What can hang from each mark:
babita: dema
pidaf: felo
sedi: basu
basu: dema pidaf sedi
felo: dema pidaf sedi
dema: babita basu felo

Every row comes from one small tree of marks. The marks that hang from a mark follow it in brackets, in alphabetical order. Every link used is in the known rows. Which tree was each row made from?
In the rows, zero is written as 128.
Known rows:
basu{pidaf sedi}: [106 139 123 124 127 136  70 115 173 171  85 112 122 134 153 168 153 172
 169 137]
felo{sedi}: [124 137  97 104 130 154  87 124 177 161  71 174 107  59 143 134 156 139
 143 163]
pidaf{felo{sedi}}: [117 137 107  86 150 166 104 125 177 161  65 169 112  62 151  91 160 124
 150 164]
sedi{basu{dema pidaf}}: [ 99 113 122 112  97 124  76  99 176 150  99 116 134 114 160 213 141 141
 186 119]
pidaf{felo{dema}}: [120 108 104  97 161 137  98 123 176 166  80 166 132 106 158  96 157 119
 158 152]
babita{dema{basu{sedi} felo}}: [118  96 107  93 129 113 110 128 169 148  75 155 122 139 164 117 158 132
 171 138]
dema{babita felo}: [126  94  81  81 121 201  89 134 126 153 106 117 135 119 151 129 160 137
 156 152]
pidaf{felo}: [114 128 115  93 150 165  81 126 156 167  79 136 127  99 169  98 173 116
 158 164]
dema{babita felo{pidaf sedi{basu}}}: [115 108  63  89  94 163 115 119 151 122 110 128 144 103 150 140 135 154
 149 121]
sedi{basu{pidaf{felo}}}: [ 93 118 126  96 117 141  77 107 182 159  95 120 139 129 166 151 168 146
 167 133]
sedi{basu{dema{babita felo} pidaf}}: [106  81  97  82  89 171 101 108 147 130 121  92 147 137 151 202 131 145
 192 109]
basu{pidaf}: [105 122 114 124 124 150  70 115 166 167  84 127 126 101 149 178 156 161
 164 143]
sedi{basu{dema}}: [114 117 114 101 103 126  69 108 164 151 100 129 131 111 173 178 152 112
 171 139]
felo{pidaf}: [113 135  94 137 131 140  73 119 143 152  86 122 134  92 168 145 145 142
 158 140]
sedi{basu{dema pidaf{felo}}}: [ 95 114 133  95 116 137  91 100 178 146  94 113 137 117 170 172 145 126
 194 119]
basu{dema}: [120 121 111 110 130 150  79 116 152 157  85 135 120  83 162 161 144 112
 177 150]
dema{babita basu felo}: [111  81  98  79 122 187  99 129 133 138  93 153 137  95 146 136 173 142
 150 134]
dema{babita basu felo{sedi}}: [114  93  90  72 121 187 121 129 154 132  79 186 123  58 128 126 161 149
 144 135]
sedi{basu{dema{babita} pidaf{felo}}}: [ 91  99 141  73 106 167 100 103 150 136 118 111 147 125 166 171 137 128
 187 114]
dema{babita basu{pidaf}}: [ 86  96 139 100 115 169  86 113 143 144  94 162 135  84 140 184 160 168
 155 121]
dema{babita basu{sedi} felo}: [110  98 107  80 122 172  99 128 141 142  94 138 134 128 149 124 168 151
 156 129]
felo{pidaf sedi}: [116 145  86 127 130 139  97 120 165 144  73 157 119  54 150 136 134 148
 151 140]

Which tree is each row?
[113  95  79  96  95 159 105 111 127 116 122  91 157 128 171 168 123 127
 182 106] : sedi{basu{dema{babita felo{pidaf}}}}
[102 100 114 100 128 111  95 105 201 157  94 147 146 137 157 148 154 148
 166 123] : sedi{basu{pidaf{felo{dema}}}}
[105  91 115 106 123 110 115 118 181 145  73 142 126 145 152 152 146 162
 185 118] : babita{dema{basu{pidaf sedi} felo}}
[131  97  72  77 101 118 115 123 193 145  88 163 120 121 155 130 147 125
 160 151] : babita{dema{felo{sedi{basu}}}}
[106  97 121  96 161 123 107 117 184 153  67 202 133  83 153 101 171 123
 154 137] : pidaf{felo{dema{basu}}}
[126 123  60 120 130 151 129 117 163 124  68 130 124  55 146 143 110 131
 188 123] : basu{dema{felo{pidaf sedi}}}
[121 113  86 103 124 167 115 123 120 124 110  79 142 134 164 142 108 137
 192 111] : basu{dema{babita felo{pidaf}} sedi}
[108  97 127  91 136 126  97 120 162 148  99 186 136 122 146 134 153 153
 145 124] : felo{dema{babita basu{sedi}}}
[102 133 140 103 144 144 101 108 171 155  79 104 124 123 163 143 132 138
 202 125] : basu{dema pidaf{felo} sedi}
[118  99  94  77 107 133 103 113 183 144 114 194 135 103 136 148 142 144
 132 138] : felo{dema{babita} sedi{basu}}
[117 108  82  93 130 157 113 126 182 142  54 190 114  48 131 125 170 146
 150 141] : dema{basu felo{sedi}}
[116 101 103  57 125 143 121 115 185 143 108 191 137 103 145 103 147 129
 141 137] : pidaf{felo{dema{babita} sedi{basu}}}
[117  81  95  94 128 128 109 129 162 144  74 173 126 106 160 129 163 123
 167 144] : babita{dema{basu felo}}
[106 122 103  96  95 143 112 105 149 115 113 143 137  77 160 173 112 130
 165 111] : felo{pidaf sedi{basu{dema{babita}}}}
[120 123  56 112 103 132 106 118 180 131  84 132 135  94 153 140 143 151
 156 125] : dema{felo{pidaf sedi{basu}}}
[121 111  81 110 133 141 124 119 157 131  97 182 135  70 135 134 109 154
 144 125] : felo{dema{babita} pidaf sedi}
[100  87  99  83 114 185 127 119 166 128  78 175 127  62 115 162 149 178
 158 116] : dema{babita basu{pidaf} felo{sedi}}
[ 94 109 147 113 123  94  97 113 181 151  76 163 122 132 158 166 147 160
 175 123] : babita{dema{basu{pidaf sedi}}}
[ 89 110 158  94 142 107 113 114 182 149  71 158 125 133 166 122 150 144
 182 123] : babita{dema{basu{pidaf{felo} sedi}}}
[107 114  91 130 141  96 123 111 193 129  59 221 127  38 134 140 133 155
 147 114] : felo{dema{basu} pidaf sedi}
[106  92 119  66 152 154 139 120 176 135  78 232 128  52 131  93 151 134
 140 132] : pidaf{felo{dema{babita basu} sedi}}
[ 93  94 136 113 121 110  97 112 172 148  74 179 124  97 155 178 151 149
 173 129] : babita{dema{basu{pidaf}}}
[104 117 138  99 118 163  93 111 142 148 109 103 129 130 151 187 119 155
 190 118] : basu{dema{babita} pidaf sedi}
[116 127 104  94 102 126  94 109 187 145  88 163 116  75 154 169 141 119
 164 139] : felo{sedi{basu{dema}}}
[110 110  94 110 108  97 100 102 222 153  87 185 127  98 129 183 136 170
 152 125] : felo{dema sedi{basu{pidaf}}}
